Each row was made from one path, in order. Every step used is in the known rows, and no mark comes twice. Write each row's path.
Known rows
u w: 2.01 -2.08 4.33 -0.20 1.35 1.03 0.33 1.29 -0.38 -1.02 -1.91 0.18 0.19
 -0.53 -0.95 0.03 0.06 1.94 0.58 -0.49 -2.63 1.81 -1.59 -1.63 2.16
b u: -2.66 2.52 -0.43 -1.78 0.93 1.53 -1.60 2.15 2.01 -1.35 -2.05 -0.65 0.22
 -0.84 1.57 0.68 -0.03 -0.75 -0.56 0.04 1.58 0.39 -0.78 1.02 0.26
x t s b: -1.90 1.76 0.44 -0.74 -2.07 0.18 -1.52 0.30 2.17 3.51 3.06 -0.69 4.13
 -0.89 -1.12 3.16 2.44 1.36 0.73 -4.14 1.90 3.07 0.45 2.66 2.66
x t s: -1.64 1.05 0.38 0.24 -1.24 -0.14 -0.94 0.37 1.52 2.39 0.59 -2.24 2.21
 0.23 -1.34 3.09 2.27 1.31 1.05 -4.23 1.87 0.22 -0.23 0.99 1.51
a l w x t s b: -4.45 3.01 2.57 0.14 -4.07 -1.31 0.13 -0.71 3.61 6.05 3.84 -0.61 6.88
 -1.46 1.44 3.90 3.32 2.67 2.76 0.52 0.89 -0.31 1.32 4.20 1.07
s b u w: -0.92 1.24 3.91 -2.99 1.50 2.97 -1.90 3.38 2.36 -1.18 -1.50 1.07 2.33
 -2.58 0.93 0.69 0.16 1.06 -0.41 -0.55 -1.25 5.26 -1.82 1.14 3.44
e w: -0.78 -0.79 3.50 -1.53 0.50 1.82 -2.02 0.40 1.68 -1.63 -0.19 -2.35 -2.15
 3.39 -0.44 1.17 0.71 -0.51 -1.28 3.52 0.99 -2.29 -0.56 -0.76 0.31
l w x t s b: -3.82 3.45 0.50 -1.87 -3.74 -2.60 -1.57 -0.53 3.26 5.90 1.64 -0.43 5.37
 0.26 0.63 3.26 3.47 1.25 4.95 0.24 0.75 1.52 0.04 3.17 0.53
w x: -1.30 1.02 0.04 -0.51 0.69 -1.02 -1.33 0.75 -0.89 1.83 -1.53 0.49 1.62
 -0.42 0.62 -0.87 -1.26 -1.11 1.20 2.50 -0.23 -1.42 0.99 -0.76 -0.05
u w x t: -0.49 -0.19 4.86 0.43 2.18 -0.99 -0.91 2.80 -0.61 0.13 -3.56 -0.71 4.44
 0.52 0.99 1.03 0.27 -0.06 2.98 1.58 -0.82 0.50 -0.47 -2.02 3.15
r e: 2.33 -0.27 -2.75 -1.18 -1.23 -0.87 -0.18 -1.11 -1.70 -1.20 -0.32 0.68
 0.76 1.27 -1.50 -1.66 -1.17 -2.40 -1.87 -1.94 -1.75 -2.14 -2.18 -1.74
 -1.86
e r: 1.02 0.02 0.41 -0.61 0.60 1.09 -0.72 0.37 1.02 -0.91 0.57 -2.29 -0.54
 4.47 -0.21 1.14 -1.10 -1.66 -2.86 0.63 3.21 -0.38 -1.25 -0.41 -1.27
s t x: 1.91 -0.40 -2.42 0.87 1.51 -0.26 -1.51 0.67 3.93 3.37 1.88 1.16 2.47
 3.44 -3.56 -0.28 -2.51 2.34 2.79 0.85 -0.12 0.94 -1.80 1.73 1.01
r e w l a m: -2.18 -2.67 0.53 -2.87 -2.96 -0.15 -3.69 0.42 -1.62 -2.86 -0.51 -1.22
 -1.08 4.72 -4.63 1.11 -0.96 -2.48 0.08 4.67 0.00 -5.31 -4.06 -1.23
 -4.63
t x: 0.49 -0.50 -0.67 -0.60 0.78 1.18 -1.24 0.96 2.01 1.13 0.74 -0.88 0.22
 2.10 -3.98 -0.37 -0.40 2.27 0.51 -0.86 -1.74 1.04 -2.22 1.56 0.33
b u w e r: -0.31 -0.06 5.22 -2.25 6.71 3.80 -4.14 4.19 2.46 -3.53 -3.16 -1.52 -1.93
 3.60 0.11 2.53 -0.83 -1.44 -1.61 2.04 2.19 -0.75 -2.41 -2.14 2.54
l w e r: -0.26 -0.03 1.45 -0.77 1.98 -0.45 -1.60 -0.65 2.73 -0.54 0.72 -1.42
 -2.68 6.55 0.36 2.88 1.29 -1.44 1.68 4.51 2.45 -3.36 -1.16 -0.47 -1.83
w x t s: -2.88 2.12 0.66 -0.46 -0.62 -1.28 -2.23 0.98 0.67 4.13 -0.96 -1.85 3.87
 -0.12 -0.64 2.26 1.07 0.16 2.32 -1.76 1.71 -1.20 0.86 0.40 1.51
w x t s b: -3.07 2.90 0.31 -1.32 -1.44 -0.91 -2.98 1.11 1.49 5.36 1.58 -0.21 5.71
 -1.21 -0.41 2.14 1.15 0.10 1.92 -1.63 1.68 1.88 1.48 2.07 2.62
b u w e: -1.24 -0.07 4.82 -1.67 6.12 2.62 -3.34 3.85 1.36 -2.77 -3.90 0.84 -1.57
 -1.01 0.45 1.46 0.29 0.20 1.18 1.54 -1.01 -0.46 -1.17 -1.56 3.78
s b u: -2.94 3.36 -0.59 -2.82 -0.04 2.00 -2.20 2.10 2.75 0.01 0.42 0.77 2.18
 -1.99 1.81 0.62 0.19 -0.82 -0.98 0.02 1.45 3.43 -0.20 2.79 1.31
m a l: -3.21 -1.22 0.36 0.02 -2.02 -0.30 0.13 -0.59 3.10 1.40 2.51 -0.99 1.10
 -0.50 -0.78 -1.53 0.41 2.01 1.61 -1.10 1.58 -0.38 1.32 1.57 0.68
u b: 0.42 0.74 0.54 -1.70 1.12 -0.39 -1.69 1.11 0.62 -0.81 -1.39 -0.05 1.27
 -0.93 -0.09 -0.22 -1.76 -1.71 0.04 -0.91 -3.39 0.60 -0.25 -0.04 1.54
x t s b u w l a: -4.75 1.91 3.38 -3.93 0.69 1.93 -3.96 5.53 4.05 2.20 1.00 -0.69 4.85
 -1.27 -2.02 4.23 2.57 2.12 3.88 -1.98 2.24 4.55 -2.70 2.46 2.05
w l: -1.12 -0.52 -1.20 1.38 0.41 1.08 0.50 1.52 -0.82 0.63 2.07 0.70 0.79
 -0.45 -0.19 -0.01 -0.78 1.27 -0.37 2.00 1.11 -2.90 -0.40 0.21 -0.55

Which path is each row?
-2.03 1.76 5.46 -2.97 4.74 4.01 -5.76 4.58 4.61 0.05 -0.24 -2.27 2.19
 2.68 -0.90 5.66 1.70 -0.06 -0.80 -1.93 4.23 2.39 -1.90 0.57 5.24 | x t s b u w e r
-4.52 -2.36 3.30 -1.37 -1.57 0.75 -3.59 1.45 0.19 -1.73 -0.26 -1.94
 -1.80 3.39 -3.10 2.83 0.21 0.00 1.97 6.66 1.63 -3.34 -1.88 0.47 -2.68 | e w l a m
-2.92 0.16 2.93 -3.24 2.81 1.58 -2.43 5.19 1.91 -1.35 -2.17 0.04 0.78
 -0.41 -1.02 1.07 0.09 0.96 3.15 2.20 0.21 1.31 -3.29 -0.05 -0.58 | b u w l a
-2.62 2.32 4.25 -2.86 0.27 2.85 -2.94 3.60 3.90 1.17 -0.95 -1.22 4.44
 -2.35 -0.36 3.85 2.54 2.41 0.54 -4.63 0.59 5.32 -2.16 2.10 5.04 | x t s b u w
-3.36 3.16 4.12 -2.45 2.32 0.90 -3.26 4.93 2.15 0.10 -3.25 0.10 6.63
 -1.52 2.75 1.71 0.55 -0.78 2.16 1.62 0.54 4.01 -0.54 0.67 4.40 | s b u w x t
-0.77 -0.51 3.38 1.16 1.61 0.86 0.31 -0.86 3.11 -0.43 2.88 -1.43 -1.21
 4.83 1.28 3.62 1.25 -0.12 -0.58 5.00 2.58 -5.14 -0.02 0.55 -1.34 | a l w e r
-1.21 0.07 1.98 1.43 -2.70 -0.46 3.00 -1.69 2.25 0.72 2.21 -0.35 1.14
 -0.20 1.88 1.74 2.23 2.47 0.90 2.27 -0.84 -2.23 -0.11 2.24 -1.61 | a l w
-3.52 -1.13 1.73 -0.73 -0.03 -0.67 -1.51 -1.34 5.74 0.82 3.32 -2.24
 -1.51 5.96 -0.31 1.37 1.66 0.60 3.20 3.28 3.93 -3.58 0.22 1.15 -1.13 | m a l w e r
-2.56 2.40 3.97 -4.64 1.02 2.55 -4.34 3.53 2.22 3.63 -1.99 0.81 3.22
 -4.41 -1.11 0.87 -0.26 2.02 0.27 -1.73 -1.45 3.70 -1.36 1.24 4.06 | t s b u w x
-4.06 -0.58 0.42 -0.68 -4.43 -1.85 1.30 -2.10 4.84 2.06 2.54 -1.29 0.77
 1.17 0.14 -0.46 2.63 3.01 4.68 0.50 0.46 -0.61 0.04 2.64 -1.38 | m a l w
-4.50 -1.16 1.29 -0.13 -0.54 -1.87 -0.73 -1.83 4.71 1.77 2.75 0.06 -1.22
 1.60 0.01 0.22 2.70 2.17 6.13 2.66 0.75 -3.34 1.41 1.58 0.05 | m a l w e
-6.57 6.00 0.05 -3.87 -2.72 -1.09 -3.29 1.54 5.24 4.66 -0.45 -1.23 5.46
 -0.58 1.95 4.00 3.59 0.66 4.38 0.03 2.20 1.84 -0.71 4.23 0.84 | l w x t s b u
-3.17 1.76 5.32 -2.30 4.16 2.85 -4.94 4.05 3.66 0.87 -0.61 0.06 2.58
 -1.88 -0.70 4.41 2.60 1.49 1.93 -2.65 0.99 2.85 -0.61 1.11 6.34 | x t s b u w e
0.53 -0.49 1.18 -0.13 4.36 1.16 -2.76 0.94 0.90 -1.19 0.81 -0.98 -2.34
 4.92 -0.61 1.87 -0.82 -2.56 -1.44 2.72 3.41 -2.81 0.23 -1.53 0.25 | w e r
-2.58 -1.01 1.07 -1.37 -2.43 -2.02 -1.89 -0.47 -0.59 -0.72 -2.03 -0.36
 -0.21 0.54 -2.59 1.67 0.19 -0.70 3.42 0.92 -0.41 1.85 -0.98 0.99 -2.54 | l a m
-5.85 5.49 -0.07 -3.30 -0.32 0.56 -4.46 3.04 3.30 4.08 -0.41 -0.87 6.05
 -2.10 1.10 2.78 1.22 -0.57 1.32 -1.69 3.19 2.22 0.52 3.04 2.79 | w x t s b u
-1.22 0.04 1.00 -0.23 1.56 -1.39 -0.69 -1.15 1.76 0.25 0.11 1.03 -2.20
 2.05 0.82 1.85 2.30 0.19 4.48 3.70 -0.82 -2.93 0.03 0.05 -0.57 | l w e
-1.84 -0.37 2.90 1.83 1.07 -0.34 1.02 -1.33 2.08 0.39 2.38 0.86 -0.67
 0.38 1.65 2.49 2.42 1.49 2.24 4.40 -0.50 -4.83 1.22 1.05 -0.17 | a l w e
-0.17 -2.50 3.40 -1.33 1.96 0.20 -0.92 3.05 -0.17 -0.02 -0.14 0.76 0.45
 0.45 -2.64 0.37 -0.03 1.55 3.83 2.27 -1.18 1.02 -2.34 -1.09 -0.73 | u w l a
-3.66 2.64 4.56 -2.50 1.83 1.15 -3.42 4.34 2.28 1.79 -4.76 -2.22 4.23
 -1.65 -0.11 2.99 1.24 1.37 2.04 -2.21 0.45 0.85 -1.84 -0.24 3.88 | b u w x t s
